Each row comes from the steps of one walk. Every step used is in the known rows, and no mark comes twice. Write the walk behind each row, first mark first.
In the rows, zero is written as 128.
Known rows
M -> A -> Z: [109  76 164 128  74  77 159 176  88 164 130  80 137 163 106 161 158 166
  94 170 142  83 103 119 117 117 127 139 177 141]
Z -> A -> B: [157  92 162 100 122 114 156 120  77 224 157 100 135 127 116 178 134 132
 151 124 138 105 137 150  81 132 107 113 146 116]
B -> E -> W: [128  67 121 106 124 119 180 153  88 163 104  86 148 122  92 145  85 145
 159 151 126 135 133 157  86 107 141  85 152 153]
B -> E -> V: [131  82 103  92  91  99 143 184 104 178  86 126 159 125  89 151  79 143
 121 133 117 162 120 150 115 119 161 104 114 148]
W -> A -> B -> E: [161  97 151  80 106 109 148 115  86 190 133 102 145 104  81 180 105 122
 126 146 101 159 122 181  66  83 145 118 139 152]
M -> A -> Z -> E: [111  88 173 101  56  88 163 160 114 169 136  84 116 164  82 163 150 155
 113 172 141  78  92 136 113  88 139 146 182 152]
E -> V: [107  64 116  97 105 101 146 182 111 173 106 128 154 131 105 159  87 151
 112 127 121 126 120 139 122 121 152 107 108 134]
M -> A -> B -> E -> Z: [126 114 175  93 108  84 132 140  89 168 108  87 155 149 109 150 126 144
 131 138 123 143 113 132  90 103 127 123 135 146]
A -> Z -> E -> V: [115  82 125  87  47  90 127 174 118 159 126 113 132 138  69 161 110 145
 120 137 124  92  87 144 130 100 154 132 137 128]
D -> E: [108  67 178  74 101 103 189 137 116 164 138  91 151 119  92 158  94 169
 126 138 116 123 138 157 110 132 151 134 127 136]
W -> A: [127  69 150  94 114 117 166 146 115 184 114 105 142 138  88 170  97 141
 120 158 117 128 137 165  93  97 147 120 132 150]
D -> E -> U: [129  58 175  86 104 100 187 137 136 172 163 115 150 104 101 155  78 157
 118 122 145 125 117 154  87 135 185 110 113 122]
E -> Z -> A -> M: [126  93 176  92 105 132 142 155 111 188  46  99 127 166 101 161 105 108
 137 136 153 114 122 117 108 135 100 144 126 109]
W -> E -> V: [109  68 137 129  96 126 125 202 103 179  90 134 166 143 110 149 111 140
 110 130 135 115 151 130 136 114 139  93  99 142]
E -> W -> A: [123  54 136 102 127 129 177 150 113 155 119  86 119 138  92 158  94 134
 128 165 125 119 132 162  87  94 141  90 152 142]
U -> E -> Z -> A: [144 108 147 115 125 125 140 174 123 191  76  89 144 169 102 137 129 145
 175 146 129 105 131 118 138 137 140  98 107 113]
D -> E -> W: [ 97  55 159  84 119 108 203 141 110 133 141  73 131 119  98 141  98 162
 140 148 125 113 135 149 102 129 146  95 142 134]
D -> E -> B: [ 91  48 184  65 115 116 197 146 152 153 175  57 137  95 106 161  90 179
 107 129 118 130 119 150  88 134 183 112 123 132]
Z -> A: [146  79 144 104 113 123 171 151 104 219 102  95 135 141 109 163 108 142
 145 135 147 116 141 147 107 139 115 113 145 130]
A -> B: [132  81 166  97 124 101 158 118  72 191 178 109 163 117 111 183 116 151
 139 129 110 100 130 160  74 106 127 117 130 128]
D -> E -> V: [ 97  65 142  68  87  88 161 170 126 153 120 110 147 116  94 149  84 158
 109 126 119 141 123 143 128 136 158 117 103 128]
W -> A -> M: [119  64 165  90  98 130 164 147 110 180  80 115 123 148  82 182  96 107
 105 173 119 125 124 160  80  88 133 143 133 138]
Z -> E: [115  82 158  77  98 126 171 136 115 193 139 104 147 138  81 166  91 158
 153 140 117 101 131 170  94  90 155 132 137 149]
W -> A -> B: [142  84 168  89 121 107 153 113  88 188 154 109 137 119  98 189 115 130
 123 147 104 120 126 171  71  87 136 117 135 134]
Z -> E -> V: [109  76 126  78  89 118 144 173 130 178 119 128 136 133  83 160  86 149
 138 128 117 118 115 158 112 100 164 116 117 142]
A -> Z -> E: [122  85 160  96  65 100 154 139 106 169 149  88 140 140  67 172 121 152
 138 151 125  74  98 159 112  92 150 144 158 137]
B -> E -> W -> A: [140  68 123  97 119 120 173 150 108 159  93  79 125 123  80 153  85 125
 138 171 121 154 130 171  84  86 150  85 157 158]
Z -> E -> U: [137  72 156  94  99 126 170 135 137 198 158 130 143 125  90 165  81 140
 149 131 149 102 113 168  76  95 184 110 120 136]
B -> E -> Z: [122 100 144  86 111  97 142 151 109 164  76  90 173 142  86 142  74 151
 152 135 118 146 126 146 107 114 145 125 109 153]
B -> E -> Z -> A: [151 112 143  93 111 114 137 152 115 198  56  83 148 150  90 142  88 128
 159 129 147 152 134 139 120 136 125 118 127 139]

Write each row's walk
[118  66 142  76 110 144 178 137 133 162 120  89 100 137  71 152  96 129
 150 170 122 110 127 179  80  72 154  94 155 159] : Z -> E -> W -> A
[130  96 157  95 116 115 145 152 117 190  79  85 139 162 105 145  96 140
 153 122 149 113 137 127 123 142 109 118 123 124] : E -> Z -> A
[159  72 133 111 107 106 164 146 111 193 125 124 165 116  98 158  76 134
 135 133 153 145 110 161  80 111 185  96 122 142] : B -> E -> U
[144 112 174  91 127 111 136 119  91 198 128  90 144 145 112 163 120 132
 156 109 135 106 132 134  99 137 100 113 126 107] : E -> Z -> A -> B
[136  74 151  99  78  93 144 149 103 161 125  89 132 142  78 176 126 137
 105 169 125 104 106 153 113  96 140 136 157 137] : W -> A -> Z
[140  79 132 100 131 106 164 123  61 170 149  88 148 107  99 163 107 132
 156 139 120 129 123 161  65 100 128  82 157 137] : A -> B -> E -> W
[147  95 148  93 112  99 155 115  67 192 146 105 171 106  93 175 102 137
 146 132 111 140 125 171  72 103 133 115 135 144] : A -> B -> E
[181 110 147  97 113 112 155 118  71 226 128  94 145 113 100 173 117 123
 157 125 136 144 132 158  79 124 116 111 152 129] : Z -> A -> B -> E
[140  63 169 145 112 136 151 164 112 196 136 133 167 135 120 154 107 136
 123 130 168 103 149 142  95 111 159  86 108 134] : W -> E -> U
[168 106 115  94 100 102 129 151  84 217 109 112 136 112 101 161 108 117
 138 112 136 159 118 148  97 130 120  93 131 120] : Z -> A -> B -> E -> V
[141 113 158  84 116  88 125 112  82 168 120  92 180 127  93 162 100 143
 153 119 110 141 119 149  88 103 134 119 113 135] : A -> B -> E -> Z
[126  82 152 111 122  96 175 142  66 165 141  83 127 133 116 148 135 139
 135 155 132 128 119 143  65  97 123  84 178 151] : M -> A -> B -> E -> W
[111  65 161  81  79 115 160 143 141 162 174  51 128 120  80 176 114 158
 118 141 124  77  81 150  90  95 172 123 158 127] : A -> Z -> E -> B
[186  90 152  91 114 105 148 112 106 196 150 126 143  95  90 178  91 108
 122 136 134 158 103 176  51  82 174  97 123 133] : W -> A -> B -> E -> U
[104  86 180 125 112 132 123 165 110 164  89 102 180 161 106 140 104 151
 135 134 132 101 162 132 131 111 123 110  99 145] : W -> E -> Z
[132  68 148  97 136 117 166 119  87 160 162  90 118 124 103 174 117 122
 134 152 115 107 124 164  59  87 129  85 154 128] : E -> W -> A -> B
[127  59 125 127 138 130 175 171  93 155 124  89 145 145 101 145 123 160
 169 167 109  89 126 134 107 111 161  59 135 131] : U -> E -> W
[ 92  69 176  95  68 104 170 167 146 159 164  51 104 137  95 165 144 168
  97 159 139  77  79 131  88  92 169 127 183 144] : M -> A -> Z -> E -> B
[161 121 163 111 131 115 126 138  93 194 123  91 142 150 109 158 149 132
 174 132 116  99 123 121 114 129 127  93 111 101] : U -> E -> Z -> A -> B
[143  77 154 103  67 101 156 138 125 178 171 111 134 135  76 170 109 139
 131 139 161  73  77 152  96  96 176 123 147 122] : A -> Z -> E -> U
[116  63 157  71  99 153 177 140 125 156  89  97  91 147  67 169  89  90
 133 178 127 104 114 168  63  65 141 115 157 139] : Z -> E -> W -> A -> M
[139  79 165 103  98 134 172 156 100 212  71 109 118 153 101 173 111 109
 130 153 148 104 128 136  93 133 101 138 145 111] : Z -> A -> M
[170  91 130 106 133 120 167 127  69 199 134  73 123 114 109 156 118 114
 166 128 144 132 132 152  72 125 104  80 171 124] : Z -> A -> B -> E -> W
[202  99 144 109 114 112 153 117  92 232 148 122 141 105 108 170 105 114
 147 111 167 145 114 156  61 127 143  93 139 113] : Z -> A -> B -> E -> U
[ 99  72 157 108  74  96 175 172 106 145 135  66  99 167  88 145 154 150
 125 178 150  64  92 131 105  89 132 110 201 149] : M -> A -> Z -> E -> W
